What can hang from each mark
fatino: bevo
nivulor: toposu
midiz: bevib toposu
bevib: libi midiz nivulor
libi: bevib toposu
bevo: toposu
toposu: libi midiz nivulor

Each row was made from one small tree. The marks that hang from a mark follow it in brackets, in alphabetical order. Every link used is in the known rows. Write each row's tree.
Known rows
bevo(toposu(libi midiz nivulor)): [ -1   1   3  -4 -18  -4   7  -1 -10  -2   5  -3  -6   5 -18   4 -22   6
   4]
toposu(midiz(bevib)): [ -2 -20  -6  13  -2  -4  -6  -3  -3   3  -1  -3   4  -2  13  -3   4  -6
   2]
nivulor(toposu): [  0 -16   5  -2   6   7  -5   5   2   8  -9   4  14  -2   9   0  -2  -3
   2]
toposu(libi midiz(bevib) nivulor): [  1  -8  -1   8 -23  -2  -5  -3 -18   4  15  -2 -13   4  -7   1   1   0
  10]
nivulor(toposu(libi(bevib) midiz)): [  5   6   7  -3 -17   3   2   5  -8   7 -13   1  -7   7  -7  -2   1 -10
   4]
libi(toposu(midiz)): [  0 -23  -2   1  11   0   7   3   0   2   2  -4   7  -5  -2   1   0  -6
  -1]
fatino(bevo(toposu(nivulor))): [ -4 -21  -1 -12   2  -2   0  -8   1 -11  -3   3   3 -10   2   1  -3  -5
  -1]
midiz(bevib toposu): [ -5 -15 -11   9  12 -11 -14  -9  -3   5  11  -1  19  -4  19  -1  15  16
   3]
midiz(toposu): [ -6 -18  -5   4  19  -6  -9 -10  -1   3   5   1  22  -4  10   0  -1  16
   4]
libi(bevib(midiz nivulor(toposu))): [  7  49  12  -5   8  15  -6  12  20  -6 -14  11  -9   8   4  -9   7  -9
 -11]
bevib(libi(toposu) midiz): [  6  24  -2   3  22   8   3   9  24   3   9   3   1 -10   2   0  10   5
 -14]
bevo(toposu(libi(bevib) midiz nivulor)): [  3  14   2  -7 -29  -7   9  -2  -4  -4  -5  -5 -12   7 -20   3 -14  -4
   0]
toposu(libi nivulor): [  1   1   4   2 -13   4  -4  -4 -11   6   9  -5  -2  -1 -12   5  -8   6
   9]
midiz(toposu(nivulor)): [ -6 -24  -1   0   8  -3 -10  -9   2   2  14   6  13  -3   5  -1  -2  10
   8]
nivulor(toposu(midiz(bevib))): [  0 -23   1   4  -3   1  -5   6  -1   6  -3   6   4   1  14  -4   7  -9
   2]
bevib(nivulor): [ -2  11   5   4  19  12  -2   1   8   0 -10   0   5   2   6  -1  -7   1
  -1]
bevo(toposu): [ -3  -2  -4  -1   4  -4   4  -3   5  -1 -11  -8  18  -4   2   5 -16   6
  -5]
fatino(bevo(toposu(midiz nivulor))): [ -4 -29   0 -10  -2  -4   2  -7  -2 -12  -2   6  -4  -6   0  -2  -7 -10
   1]

Write each row's tree
[ 0 33  1  0  7 -2 -4 -7 -5  2 -2 -2  1  7 -5  1  6 17  4] : midiz(toposu(libi(bevib(nivulor))))
[ -5   8  -5   7  22  -2 -12  -5   3   0   8   3  11   3  17  -3  14  18
   2] : midiz(bevib(nivulor) toposu)
[ 1 -2 -2  3 15  3  4  7  2 -1  5 -1 -2  1  3 -1 12 -5 -3] : libi(toposu(midiz(bevib(nivulor))))
[ 3 -6 -7  3  1  0  1  3 19 10 10  0 -1 -9  7  3 21 -5 -3] : midiz(bevib(libi(toposu(nivulor))))
[  3  40   4  -5 -10  -2  12   2  -3  -6 -16  -7 -11  11 -16   2 -13   2
  -4] : bevo(toposu(libi(bevib(nivulor)) midiz))
[ -1   1  12  -3  14  15  -1  10   6   0 -11  12  -2   9   4  -6  -7  -5
   1] : bevib(nivulor(toposu(midiz)))
[  5  50  -1  -3 -11  -4   4   1  -1  -5  -7  -9  -1   2 -12   3  -7  10
 -10] : bevo(toposu(libi(bevib(midiz))))
[-1 18 -3  2  5  0  7  4 18 -1 -9  2 -4  4  5 -1 -4  2 -9] : bevo(toposu(midiz(bevib(libi nivulor))))
[  0 -30   2  -3   1   2   6   3   2  -1  12   2  -2  -3  -8   0  -1 -11
   3] : libi(toposu(midiz nivulor))
[ 2 25  6  2  4  9 -7  8 -6  6 -1  2 -3  8  5  1 12  8  2] : midiz(bevib(nivulor(toposu(libi))))
[  0 -10   5   4 -17   3  -1  -3 -15   3  10  -1 -12   4 -15   1 -13   0
  11] : toposu(libi midiz nivulor)
[ -4 -18   1  -4 -10  -3   6  -1   4  -5  -1   2   1   1  -6   1 -21  -4
   0] : bevo(toposu(midiz nivulor))
[ -1 -12   2 -11  -9  -4   4  -7 -16 -10   4   1 -10  -3 -10   1  -7  -1
   4] : fatino(bevo(toposu(libi midiz nivulor)))
[  0 -27  -3   1  -4  -3   2   3   0   1  16   1  -4  -3   0   0  12 -11
   2] : libi(toposu(midiz(bevib) nivulor))
[  3  -4   3   4 -11   1  -4   6 -17   9   2   1  -3   5   2   0   5   2
   6] : nivulor(toposu(libi midiz(bevib)))
[ -3 -21  -9  -3   3  -9   0  -8  -5 -10  -5  -1   2  -8  12  -2   6  -6
  -3] : fatino(bevo(toposu(midiz(bevib))))
[  3   0 -11   6  10  -1   2   3  17  12   3  -5   7 -10  12   4  22   0
  -7] : midiz(bevib(libi(toposu)))
[  4 -12   1  -6 -12  -2   9   3  10  -2  -1   0 -10  -1  -9  -2   9 -24
  -2] : libi(bevib toposu(midiz nivulor))
[  5  51   6   2  10  11  -5   5  18  -9 -12   3  -8   4   3  -7   4  -7
 -11] : libi(bevib(midiz nivulor))
[  0  10  -6   4 -13 -10   4  -1 -15   1   0 -10   1   3  -6   4  -8  12
   0] : bevo(toposu(libi midiz(bevib)))
[ -1  -7  -2  -7   0  -6   5  -8 -18  -8  -4  -4  -2  -5  -5   2  -6   3
   1] : fatino(bevo(toposu(libi midiz)))
